Each row was made from one walk, in order. Every step used is in the known rows, and no mark comes twice. Write each row's walk.
(in the rows, 128 means zero)
Known rows
zuba-kemen: | 101 | 115 | 101 |  84 | 142 | 190 | 130 | 143 | 108 | 153 | 113 |  97 | 137 | 100 |  96 | 154 | 126 | 134 |
kemen-zuba-kifi-latev-pigok-nizozo: | 103 | 118 |  92 | 190 | 139 | 112 | 132 | 153 | 119 | 153 | 109 | 127 | 158 | 116 | 127 | 127 | 120 |  94 |
nizozo-kifi-latev: | 122 | 123 | 101 | 106 | 122 | 192 | 138 | 149 | 109 | 140 |  99 | 120 | 178 | 127 | 102 | 140 | 105 | 135 |
pigok-nizozo-kifi-latev-kemen-zuba: | 106 | 113 |  90 |  68 | 119 | 143 | 123 | 159 | 117 | 153 | 117 | 126 | 166 | 135 |  97 | 137 | 124 | 106 |
rotud-latev: |  91 | 114 | 105 |  94 | 114 | 231 | 125 | 136 |  96 | 152 | 107 | 102 | 168 |  64 | 106 | 149 |  71 | 124 |
pigok-zuba: |  96 |  98 | 107 | 126 | 124 | 210 | 136 | 142 | 104 | 152 | 104 | 109 | 152 | 107 | 118 | 154 | 110 | 110 |
kifi-latev-pigok: |  92 | 129 | 105 | 134 | 144 | 181 | 133 | 147 | 112 | 155 | 107 | 132 | 161 | 102 | 115 | 124 | 116 | 105 |
latev-kemen: |  92 | 118 |  96 |  72 | 123 | 210 | 105 | 135 | 117 | 151 | 115 | 113 | 165 | 103 |  81 | 145 | 107 | 108 |
rotud-zuba-kifi: | 118 | 102 |  99 | 135 |  93 | 175 | 126 | 139 | 102 | 150 |  89 | 107 | 163 | 110 | 106 | 147 | 108 | 109 |
pigok-zuba-kifi-latev-kemen: | 106 | 104 |  95 | 111 | 113 | 179 | 110 | 129 | 130 | 142 | 113 | 122 | 190 | 138 |  95 | 148 | 117 | 104 |
kemen-zuba-kifi-latev-pigok: |  96 | 115 |  95 | 192 | 119 | 137 | 140 | 148 | 109 | 154 |  96 | 131 | 161 | 104 | 116 | 125 | 118 |  90 |
kifi-latev-pigok-zuba-kemen: |  90 | 104 | 107 |  97 | 153 | 165 | 142 | 150 | 112 | 160 | 114 | 123 | 137 | 122 | 112 | 141 | 156 | 114 |
latev-pigok-zuba: |  84 | 100 | 105 | 153 | 133 | 190 | 140 | 146 |  99 | 159 |  99 | 124 | 141 |  98 | 116 | 137 | 128 |  91 |
rotud-zuba-kemen-latev-pigok-nizozo-kifi: | 115 | 104 | 101 |  41 | 136 | 138 | 137 | 166 |  97 | 159 | 101 | 118 | 132 | 105 |  87 | 128 | 167 | 114 |
pigok-nizozo-kifi: | 124 | 118 |  94 | 129 | 134 | 170 | 132 | 153 | 105 | 140 | 102 | 108 | 158 | 119 |  98 | 144 | 107 | 134 |
rotud-latev-pigok-nizozo-kifi: | 106 | 117 |  96 | 129 | 135 | 166 | 134 | 155 |  93 | 150 | 101 | 120 | 156 |  90 |  95 | 130 | 108 | 121 |
pigok-nizozo: | 108 | 123 |  99 | 129 | 148 | 180 | 120 | 145 | 117 | 148 | 117 | 104 | 155 | 108 | 118 | 147 |  99 | 123 |

Which walk is each row?
| 117 | 124 |  92 |  57 | 135 | 171 | 109 | 147 | 127 | 141 | 120 | 126 | 184 | 144 |  84 | 137 | 119 | 124 | | pigok-nizozo-kifi-latev-kemen
|  75 | 104 |  96 |  56 |  96 | 196 | 119 | 144 |  99 | 164 | 114 | 112 | 158 |  72 |  92 | 145 |  93 |  95 | | rotud-latev-kemen-zuba
| 111 | 122 |  95 |  55 | 119 | 193 | 115 | 143 | 119 | 143 | 111 | 127 | 186 | 133 |  77 | 138 | 116 | 122 | | nizozo-kifi-latev-kemen
| 108 | 120 |  91 | 109 | 116 | 181 | 104 | 128 | 131 | 140 | 112 | 120 | 194 | 127 |  87 | 143 | 105 | 112 | | zuba-kifi-latev-kemen
| 102 | 103 | 105 | 137 | 131 | 174 | 149 | 154 | 101 | 152 |  95 | 136 | 159 | 125 | 111 | 130 | 136 | 104 | | nizozo-kifi-latev-pigok-zuba
| 103 | 101 | 104 |  99 | 145 | 156 | 151 | 156 | 104 | 154 | 104 | 125 | 140 | 130 |  98 | 139 | 163 | 121 | | nizozo-kifi-latev-pigok-zuba-kemen
|  92 |  99 |  89 | 128 |  82 | 170 | 117 | 134 | 103 | 152 | 102 | 107 | 171 |  81 |  87 | 148 |  91 |  95 | | rotud-latev-kemen-zuba-kifi
|  97 | 108 | 106 |  38 | 149 | 146 | 126 | 158 | 109 | 167 | 115 | 115 | 128 |  90 | 107 | 129 | 161 | 100 | | rotud-zuba-kemen-latev-pigok-nizozo
| 113 | 120 |  93 | 152 | 144 | 152 | 136 | 157 | 101 | 147 |  99 | 123 | 148 | 111 |  95 | 128 | 125 | 117 | | latev-pigok-nizozo-kifi
| 113 | 111 |  96 | 169 | 105 | 155 | 136 | 143 | 115 | 146 |  99 | 114 | 174 | 116 | 121 | 144 |  98 | 108 | | kemen-zuba-kifi-latev
| 100 | 107 | 108 |  37 | 131 | 203 | 128 | 141 | 109 | 153 | 112 |  93 | 143 |  69 |  91 | 150 | 131 | 122 | | zuba-kemen-latev
| 112 | 112 |  97 |  87 | 148 | 145 | 137 | 158 | 104 | 150 | 105 | 115 | 137 |  94 |  83 | 130 | 153 | 120 | | zuba-kemen-latev-pigok-nizozo-kifi
|  89 | 106 | 109 | 138 | 140 | 184 | 141 | 148 | 110 | 157 | 106 | 133 | 157 | 115 | 125 | 133 | 130 |  96 | | kifi-latev-pigok-zuba
| 101 | 131 | 100 | 138 | 164 | 153 | 124 | 151 | 123 | 153 | 119 | 129 | 159 | 115 | 125 | 126 | 119 | 109 | | kifi-latev-pigok-nizozo
|  88 | 103 | 111 |  29 | 129 | 175 | 134 | 154 |  98 | 169 | 104 | 117 | 127 |  72 |  94 | 128 | 162 |  95 | | rotud-zuba-kemen-latev-pigok
|  95 | 116 | 102 |  83 | 162 | 153 | 125 | 150 | 115 | 158 | 120 | 111 | 134 |  79 | 101 | 132 | 147 | 107 | | zuba-kemen-latev-pigok-nizozo
